Every row comes from one small tree of marks. The marks that hang from a mark follow it in brackets, in alphabetical order. Every link used is in the known rows. Which tree was each row made from?
Known rows
Q(B(F T) M(W)): [ 1.13  0.62  2.06 -1.68 -0.99  1.24 -1.77  0.23  1.16  0.58 -1.69 -0.47
 -1.56  2.93 -0.10 -0.05 -2.26  0.38]
X(W(B(F))): [-3.91  0.30 -0.59 -0.68  1.18  1.39 -1.49 -0.25  0.29 -2.45  0.09  0.69
  1.81 -0.65 -0.85 -1.76  0.10 -0.48]
B(F T W(M)): [-0.37  1.79  1.20  2.03 -0.18 -5.37  0.30  0.59  0.01 -0.29 -0.74 -0.83
 -2.95 -1.10  0.77  0.71  0.06  0.92]
T(B(F W)): [-0.31  0.42  0.36  0.21 -0.52 -2.40 -0.10  0.56 -1.25 -0.20 -0.07 -0.21
 -0.88  0.12  0.56  1.51  1.08 -2.16]
X(W): [-2.67 -1.38 -0.47 -1.15  1.85  3.81 -1.77  0.28 -1.33 -1.06  0.51 -0.03
  1.53  0.55 -0.13 -0.96  2.04 -1.07]
B(T): [-0.38 -1.40  0.63 -0.10 -0.07  0.58 -1.02  1.23 -3.81  1.42  0.38 -0.20
 -0.87  0.19  1.40  0.35  1.71 -0.76]
X(W(M(T(B)))): [-0.83  0.37 -1.42 -1.53 -0.33  4.17  2.12 -0.76  1.91  0.77  1.35  0.04
  1.04 -0.31 -1.07  0.66  1.51 -0.51]
M(T W(B)): [ 1.73 -1.84 -0.21  0.27  0.60 -0.64 -0.83  0.35 -0.10  0.57  0.37  1.07
  2.85 -1.03  0.30 -0.21 -0.76  1.38]
Q(B(W)): [-1.24 -0.69 -0.20  0.24  1.73  3.08 -3.02  0.83 -0.20 -0.19  0.48 -0.04
 -0.35  1.40  0.16  0.35  0.72 -0.64]
X(W(M(T(B(F))))): [-1.10  1.88 -0.43  0.06 -1.22  1.87  2.44 -1.00  1.57  0.27  0.32 -0.19
 -0.12 -0.15 -1.15  0.06  0.70 -1.23]
X(W(B(F) M(T))): [-2.04  1.73 -0.84  0.96  0.67  0.51  0.69 -1.17  2.45 -1.62  0.18  0.47
  1.10 -1.45 -1.46 -1.66 -0.51  1.35]
X(W(B(F T(M)))): [-1.74  1.10 -0.51 -0.59 -1.36  2.29 -1.26 -0.92 -0.15 -1.28 -0.50  0.38
  0.13 -0.05 -1.22 -0.63 -0.86 -0.74]
B(F T): [-0.93  0.05  1.63  1.32 -0.89 -1.66 -0.75  1.05 -4.07  0.92 -0.62 -0.50
 -2.10  0.34  1.43 -0.28  1.01 -1.52]
M(W): [ 0.71 -2.56  0.53 -1.39  0.64 -0.96 -0.03  0.86 -1.23  0.76 -0.26  0.08
  2.06 -0.01  0.92 -0.20  0.43 -0.53]
Q(B M(T)): [ 1.35 -0.66  0.01  0.04  1.20  6.88 -1.22 -0.31  0.03  0.57  0.25 -0.48
 -0.66  3.90 -0.33 -0.88  0.01  0.19]
Q(M(T W(B(F)))): [ 2.63 -0.09  0.87  0.18  0.30 -2.21 -0.23 -0.51  1.69 -1.21 -1.12  0.17
  1.20  0.73 -0.33 -0.84 -2.51  2.02]
B(F T W): [-0.70  0.85  1.80  2.86 -0.09 -4.25 -2.65  1.37 -3.20 -0.29 -0.91 -0.58
 -3.03 -0.16  1.34  0.90  0.82 -0.33]
Q(M): [ 0.74 -1.96 -0.11 -1.85  1.81  2.26  0.51  0.06 -0.72 -0.94  0.08 -0.90
  0.29  2.32  0.45 -0.67  0.98  0.01]
Q(B(T W) M): [ 0.54  0.23  0.62 -1.00  1.26  3.50 -3.68  0.69  0.91 -0.50 -0.12 -0.65
 -2.55  2.93 -0.04  1.26 -0.12  1.35]
T(B(W) M): [ 1.77 -1.05 -1.33 -1.23 -0.99  1.47  0.89 -0.45 -0.48  0.40  0.57 -0.25
  0.21  1.03 -0.15  2.07  0.84 -2.31]
T(B(F W) M): [ 1.40  0.47 -0.34  0.15 -1.98 -0.81  1.26 -0.64 -0.70 -0.15 -0.46 -0.53
 -0.96  1.11 -0.19  1.49  0.18 -3.11]

Which tree is each row?
[ 0.81 -1.33 -1.16 -1.36 -1.14  2.12  0.33 -0.34 -1.29  0.75  0.53  0.52
  0.73 -0.24 -0.02  0.23 -0.16 -0.32] | W(B(T(M)))
[ 1.05  1.01  1.05  2.44 -1.50 -2.70 -1.18  0.16 -2.62 -0.10 -1.31 -0.90
 -2.95  0.85  0.66  0.91 -0.17 -1.14] | B(F T(M) W)
[ 2.15 -2.36 -1.23 -2.54 -0.46  0.53  1.15 -0.73  1.27  0.02 -0.17  0.78
  3.65 -0.44 -0.52 -0.28 -1.82 -0.07] | T(M(W(B)))
[ 0.47 -0.56 -1.43  0.22  0.95  0.34  2.37 -0.56  1.41  0.55  1.25  0.52
  1.53 -1.53 -0.28 -0.84  0.00  1.75] | W(B M(T))
[ 1.34  0.11 -0.20  2.60  1.53 -1.92  0.53  0.08  0.32 -0.05  0.45 -0.61
 -0.88 -0.66  0.40  0.35  1.00  1.59] | B(W(M(T)))
[ 1.33 -0.43 -1.06 -0.60 -0.98  1.43  3.92 -0.41  0.27  2.32  1.40 -0.02
  0.42 -0.32  0.02  0.84  1.36 -0.84] | W(M(T(B)))
[ 2.57 -1.67  0.20 -0.92 -1.38  0.41  0.79  0.52 -1.07  2.49  0.44  0.53
  1.60  0.15  0.56  1.51  0.61 -1.18] | M(T(B) W)
[-3.26  1.83 -0.38 -1.32 -0.01 -0.36  0.32 -0.54  2.42 -1.39  0.04  0.45
  0.24 -2.02 -1.06 -0.77 -0.51  1.28] | X(W(B(F T) M))
[-1.33  0.23  0.61  0.26 -0.57 -1.94 -0.84  0.65 -2.18  0.15 -0.11  0.52
 -0.44 -1.11  0.74 -0.53  0.05 -0.21] | W(B(F T))
[-3.44  1.15 -1.16 -1.43  1.16  0.19  1.40 -1.14  3.48 -2.34  0.18  0.43
  1.82 -1.61 -1.48 -1.74 -0.64  0.67] | X(W(B(F) M))
[ 0.07 -0.18  1.22 -0.71 -1.06 -4.13 -0.95  0.82 -0.51  0.41 -0.83  0.81
  0.75 -1.59  0.61  0.08 -1.63  0.69] | M(W(B(F T)))
[ 0.86  1.72  0.76  4.21  0.55 -4.31  0.72 -0.10  0.08 -0.51 -0.55 -0.86
 -2.14 -0.49  0.41 -0.10  0.06  0.88] | B(F W(M(T)))
[-0.51 -0.45 -0.99 -1.89  0.22 -0.65  1.85  0.10  1.15  0.71  1.08  0.50
  0.62 -2.22  0.12  0.13  0.11  1.74] | W(B(T) M)
[ 0.77  1.01  0.66  2.83 -1.02 -2.11 -0.76  0.54 -2.18  0.53 -0.01 -0.19
 -1.58  0.35  0.59  1.55  1.11 -1.69] | M(T(B(F W)))
[-1.33  0.33 -0.76 -0.64  0.53 -2.35  3.22 -0.63  1.98 -0.71  0.20  0.25
  1.17 -1.75 -0.27 -1.44 -0.79  0.45] | W(B(F) M)
[-1.69  0.19 -1.86 -0.52  1.69  2.99  0.42 -0.95  2.84 -1.13  1.23  0.74
  2.34 -1.59 -1.43 -1.12  0.29  1.95] | X(W(B M(T)))
[-1.06  0.99 -0.03 -0.34 -0.53 -3.13  2.16 -0.13  0.98  0.18  0.05  0.26
 -0.46 -2.00  0.12 -0.54 -0.72  1.03] | W(B(F T) M)
[ 1.54 -0.56  0.07  1.09 -0.57 -0.14 -1.60  0.35 -2.43  0.28 -0.32 -0.66
 -1.76  0.73  0.66  1.49  0.66 -0.45] | B(T(M) W)
[ 2.35  0.59  1.59  0.59 -0.30  2.11 -1.21 -0.35  1.41  0.38 -1.51 -0.41
 -0.65  3.55 -0.47 -0.96 -2.34  0.33] | Q(B(F) M(T W))
[-0.64  0.91  0.04 -0.38  0.53  1.24 -1.13  0.47  1.90  0.96  0.48 -0.26
 -1.99  0.11 -0.07  1.15  0.08  1.25] | Q(B(T W(M)))
[ 1.23 -0.24  0.78  1.55 -0.31 -3.05 -0.53  0.15 -0.34  0.08 -0.70  0.84
  1.65 -1.05  0.24 -0.92 -1.61  0.61] | M(T W(B(F)))
